Each row comes from the steps of one walk. Every step used is in the known rows, and no mark comes twice. Write the walk behind each row, first mark first.
Known rows
Q/W/S/K/F/B: [ 15 -17   7  -5   6   4   4  22   4  28  -6  21   5 -22 -17 -11 -30  -8
  14 -19  -6  -4 -13  -5]
Q/W/S/B: [ 41  19   1  -3   7  -3  28  11   5  27  12   7  -4 -18 -20 -19 -26  19
   4  -3  14 -15   6  -7]
A/K/Q/W: [ 22  -6  -6  -5 -11 -24   6  23   2   6 -11  19   0  -7  -4  17   6  -3
  -7  17  30  -7   3 -10]
F/B/A/K/Q/W: [ 29  11 -11  -7  -7  -2   8  22   3  11  -3 -18   8 -12 -21   4  14  -4
 -11  16  28  11   8  -9]
F/W/S/B/A/K: [ 41  27 -11  -2   9   3  25  16  17   4  13 -32  22 -19 -29  -9  -8  22
   1  -1  13   2  17 -18]
A/K/F/B/Q/W: [  5 -11  14  -5 -13  -8  13  33   3   3  -2   1  10  -8 -16  23  -4 -10
  -3  -5  15  -8  -3  -8]
A/K/Q/W/F: [ 22   4  -5  -4 -11 -21  14  22 -15   4  -5   9  -5 -14  -1  10  -7  -2
  -3  11  21 -15   9 -14]
A/K/Q/W/S/B: [ 41  19  -8  -5  -5 -19  14  20  -3  16  16  14  -3 -18 -11   2  -9   4
  -5   7  24  -5   3  -8]
A/K/Q/W/S: [ 28  -1  -3  -4  -2 -17  -4  23  -5  18  -1  19   3 -25  -7   8  -4  -5
  -5   2  24  -6   3 -10]
W/F/B/S/K/Q: [ 31   0 -15 -23  -9   6  13   4 -18  -2  10 -42  -2 -11 -11  -5 -17  -7
  -2 -13  11   7 -23 -27]
S/B/F/W/A/K: [ 44  24 -16  14   4  -6  52  22  27   1   0 -16  27  -6 -14  12 -17  15
   7   3   0 -12  23 -16]
F/W/S/K: [ 27 -12   0  -3   9   6  10  12  16  13 -12   0  19 -14 -16 -15 -26   4
   3 -22   1  -4 -11 -21]
A/K: [ 17  -9  -2 -15  -1 -12  10  19  14  -5   7  -1   8  -8 -13  18   9  10
  12   6  26  -3   0 -13]
W/F/B/A: [ 22  21  -9 -10  11  22  23  14   1  10   9 -46   4 -15 -32 -21  -7  12
   9  -2  15   0   3 -13]
K/F/W/A: [  9 -10  -9  26  12 -11  18  21  27  14 -28  25  14   3 -13   8 -29  -5
  13  -4   1 -11  -1  -6]
W/A/K/F/B/Q: [  6  -1   0   6  -4  -6  19  26  13   2  10 -16  14  -6 -16  33  -4 -12
  12 -11   9   1 -10  -8]
K/Q: [ 15  -3 -15  -3  -1  -8  -4  16  10   8  -9  17  -7   2 -12   4   4  -2
  -1  13  31  -4 -20  -7]
S/B/Q: [ 26  17  -2  -8  -9  -1  30   6  12  -1  15 -21  -6   8 -22   3  -4  19
   1   1  23 -15 -15 -13]
Q/W/F/B/A/K: [ 29  19  -1 -11   0   7  31  20  -8   8   8 -41  10 -25 -22  -6  -6   9
   3   1  13  -3  26 -15]
A/K/F/W/S/B: [ 20   4  -4   4   8 -14  14  35  18   4   6  17  17 -11 -22   4 -23   7
   7  -3   6  -4   0 -10]
K/F: [  0 -17  -4   0   4  -9  -2  21  17   8 -15  27  -4  -2 -16  10  -6   4
  19   8  16 -14 -13  -1]
W/A: [ 24   2 -10   7   7  -6  24   3  18  16  -2  -1   4  -5 -12   6 -12   6
  18  -1  14  -8  -1  -9]
Q/W: [ 24  -6   4  -3   1  -9  19  10   9  16 -15  13  -2  -7 -13  -4 -13   9
   4   4  20 -17   5  -8]
S/K/Q/W/A: [ 34  -3 -14  10 -10 -15  20  -4   7  21 -21  17  -6  -3   5   6 -15  -7
   7   3   5  -8  -6 -10]

Write each row's walk
[ 18  16 -17  -7  -6 -10  15  17  18  -5   8  -7   0  -6 -23  18  13  25
  23  24  14  -4   9  -4] | S/B/A/K/F
[ 34  19  -6  -8  12   2  18  12  12  17  24  -1  -3 -13 -25 -14 -16  20
  13  -5  18  -9  -8  -8] | W/S/B
[  7 -17   2   7  11 -12  -4  38  15   7 -11  22  24 -19 -18  10 -19  -5
   7 -11   6  -6   2 -13] | A/K/F/W/S
[  8  -6  -6   5   6 -11  15  32  18   8   8   5  14  -8 -17  24  -8 -10
  21  -4   8   7  -4  -4] | W/A/K/F/B
[  7 -15   0  12  18  -3  -4  29  17  19 -21  29  16 -13 -23  -7 -30  -2
   5 -13   5 -11  -6  -8] | K/F/W/S
[  7 -13   7  -8   0  15  -2  19   5  13   6  -7   6 -16 -21   2 -16  -9
  10 -29  -3  -3 -33 -12] | W/S/K/F/B/Q
[ 24  -1  -8   0   1 -14  26  11  16   3   8  -7  10 -10  -8  23  -1   6
  18   1  17  -4   9 -12] | W/A/K
[ 15 -20   4   0   2  -6  -1  12   4  24 -19  33  -2 -24  -6  -1 -26   3
  20 -11  -8 -18  -4  -5] | Q/W/S/K/F
[ 32  21   3   5   5   6  28  16  13   9   9 -21  13  -5 -26 -14 -26  11
 -14 -18  14 -13 -11 -19] | F/W/S/B/Q
[ 21  21 -17 -12  -1   6   8  24  -7   1  13 -39   5 -15 -23   1  10  -1
   0   9  24  11   0 -15] | W/F/B/A/K/Q
[ 40  27  -9  -6  14  10  22  19  12  19  12  -5   5 -23 -24 -14 -14  24
  13  -3   7 -21   4 -11] | W/S/B/F
[ 30   7 -20  19   1 -11  19  28  18   4 -24   4  27  -9  -4  21  -5  -8
  -6   6   8  -8  13 -17] | B/F/W/A/K/Q
[ 38  -3 -10 -12 -18  -9  18  -8 -25   4 -14 -21 -10 -16   6   0 -22   0
  -2  -2   7 -16  -1 -25] | B/S/K/Q/W/F
[  4 -28  -4   4   0  -8   7  20  23   0 -31  25  11   6 -11   5 -21   0
  13  -3  -4  -9 -17 -12] | S/K/F/W
[ 23   7  -4  -8  -6  -9  17  34 -15   7   7  -5   2 -13 -10   0 -11 -13
  -9   3  22   0   1 -13] | A/K/Q/W/F/B
[ 38 -13 -11 -14 -19 -13   9  -9  -8   5 -19  -8  -4  -9   2   8  -8  -1
  -6   1  15  -7  -8 -20] | B/S/K/Q/W
[ 24  21 -14  -6   6  -4   8  18  12   8  18  -9   4 -25 -24   9   3  23
  24   9   7  -5   9  -5] | W/S/B/A/K/F
[ 34  26 -18  -8   2   5  28   0  19   6   9 -29  -5  -2 -29 -10   4  31
  14  17  21  -5   3  -8] | S/B/A
[  9  -3  16   4   4   8   3  28  -1  27  -4   4   5 -20 -24  -4 -24 -10
  -4 -22   9 -13  -9  -6] | K/F/B/Q/W/S
[ 29   8   8   3  -7  -4  39  16   6  10  11 -30  15 -10 -12  18 -10  -9
  -5 -14  15  -4   8 -14] | F/B/Q/W/A/K
[ 12  -5   5  16 -14 -22  24  14   6   9 -13   7   4 -11   1  38 -10  -4
  10  -2   5 -22  14  -7] | B/Q/W/A/K/F
[ 36  16  -4   3  15   3  26  20  18  15   7  -2  13  -7 -27 -23 -32  13
  -3 -10  13  -6  -5 -14] | F/W/S/B
[ 16 -26  -8 -15  -9  -8   3  -2   6  -4 -13  -6  -1  -9  -6  19 -10   9
  22  -5   2  -9 -13 -16] | B/S/K/F
[ 35   8  -7 -11  -4  -1  20  11 -24  12   0 -29  -3 -16 -13 -10 -25 -10
 -15  -5  21  -4   0 -18] | K/Q/W/F/B/S
[ 19  12 -15   5   0 -11  22  25  25  -7  -7  -8  15   0 -25  11  -2  19
  10  17   9  -1  12  -9] | S/B/A/K/F/W
[ 29  17 -13  -2 -12 -10  14  12 -14   6 -10 -18  -4 -21  -6   5   6   6
  -1  20  20 -11  23 -13] | B/A/K/Q/W/F
